Known rows, with every way that one mark hangs from another:
lage(kipu(donedo(rapa) zipaz) mifol): 5; -1; -7; 18; -4; -23; -16; 16; 0; 4; 0; -4; 10; 12; -2; -5; 0; -9
lenag(vivad(zigu(lage(mifol)))): -9; 2; 5; 47; -3; 55; 4; -35; -1; -25; 36; 19; -24; -32; 25; 1; 5; 14
mifol(lage(kipu(zipaz)) tego): -4; -4; -8; -10; 7; -23; 7; 1; -9; 6; -32; 0; -9; -1; 1; -3; 7; 0
mifol(lage(kipu(donedo(rapa) zipaz)) tego): -1; -3; -3; -14; 10; -23; 0; 13; 1; 4; -28; -7; 3; 16; -2; -1; 5; -6
donedo(kipu): -6; -21; 3; 38; -3; 12; 6; -2; 4; -4; 10; 4; -5; -19; 24; 4; -14; 2
zigu(lage(kipu(donedo(rapa) zipaz) mifol)): 5; 4; -16; 0; 0; -10; -5; 11; -4; 0; 16; 3; 13; 7; 6; 7; 7; -3
lenag(vivad): -10; -15; 16; 53; 5; 38; 1; -29; 12; -16; 26; 16; -28; -32; 36; -2; 4; -5
kipu(donedo(rapa(lage(mifol))) zipaz): 5; 0; 10; 2; -2; -2; -13; 7; 13; -2; 7; -13; 10; 14; 3; 8; -1; -15
zigu(lage(mifol)): 1; 12; -9; -14; -5; 24; 10; -14; -3; -7; 17; 15; -13; -20; 11; 9; 5; 14
lage(mifol(tego)): 4; 22; 2; -30; -11; 17; 2; -9; -3; 0; -19; 11; -26; -17; 2; 1; -4; 16
zigu(lage): -4; -11; -6; 9; 4; 27; 11; -14; 3; -13; 27; 12; -13; -28; 29; 10; 5; 6
vivad(zigu(lage(kipu(donedo(rapa) zipaz) mifol(tego)))): 1; 5; -12; 11; -5; 17; -6; 0; -10; -14; 14; 1; 2; -4; 4; 2; 0; 16
donedo(kipu(zipaz) rapa): -3; -19; 9; 44; -1; 6; 0; 13; 9; -5; 16; -8; 14; 10; 11; 3; -18; -4
donedo(kipu(zipaz) rapa(lage)): -1; -11; 14; 12; 1; 3; 2; 8; 7; 2; 17; -13; 24; 18; -9; 4; -12; -8
rapa(lage(kipu(zipaz) mifol)): 3; 5; -5; -17; -4; -17; -1; -8; -12; 12; -1; -1; 4; -4; -19; -4; 7; -5
mifol(lage tego): -5; 6; 3; -27; 5; 11; 15; -11; 2; -4; -27; 5; -23; -11; 3; 1; 3; 10

Rows:
2; -2; -13; 22; -8; -22; -7; 1; -13; 8; -6; 5; -4; -9; 0; -7; 2; -2 : lage(kipu(zipaz) mifol)
6; 14; 12; -27; -7; -1; 1; 13; -1; 10; -4; -11; 21; 26; -25; 6; -13; 1 : donedo(kipu(zipaz) rapa(lage(mifol(tego))))
5; 12; 9; -36; 1; 0; -2; 3; -1; 6; 1; -6; 12; 17; -30; -7; 1; 1 : donedo(rapa(lage(kipu(zipaz) mifol(tego))))
4; 6; 11; -7; -6; 0; 2; 9; 1; 6; 9; -11; 23; 23; -23; 4; -12; -2 : donedo(kipu(zipaz) rapa(lage(mifol)))
-5; -2; -6; -22; 9; -9; 11; -4; -5; 3; -27; 4; -12; -5; -4; -7; 7; 7 : mifol(lage(kipu) tego)
4; 13; -8; -23; -6; -9; -4; 0; -12; 8; -20; 10; -13; -11; -7; -8; 1; 11 : lage(kipu mifol(tego))
4; 4; -5; -16; -4; -23; -8; -1; -6; 12; -3; -5; 8; 1; -12; 0; 7; -11 : rapa(lage(kipu(donedo zipaz) mifol))
3; 6; 15; -16; 2; 18; -6; -1; 19; -6; 16; -7; 4; 7; -4; 1; -2; -5 : kipu(donedo(rapa(lage(mifol))))
-7; -19; -11; 31; 9; -24; 3; 1; 1; 0; -9; -4; 0; -2; 11; -3; 8; -12 : mifol(lage(kipu(donedo zipaz)))
9; 11; -5; -14; -5; -26; -17; 21; -4; 10; -21; -4; 6; 16; -5; -2; -1; -5 : lage(kipu(donedo(rapa) zipaz) mifol(tego))
2; 10; 15; -21; -3; 17; 6; 3; 6; 3; 15; -6; 19; 19; -28; -2; -13; 7 : donedo(kipu rapa(lage(mifol)))
-7; -15; -2; 15; 14; -6; 5; 1; 9; -6; 3; -4; 4; 7; -3; -10; 6; -5 : mifol(lage(kipu(donedo(rapa))))
-2; -5; -9; -11; 8; -29; 1; 8; -3; 7; -35; -4; -5; 4; 8; 1; 7; -7 : mifol(lage(kipu(donedo zipaz)) tego)
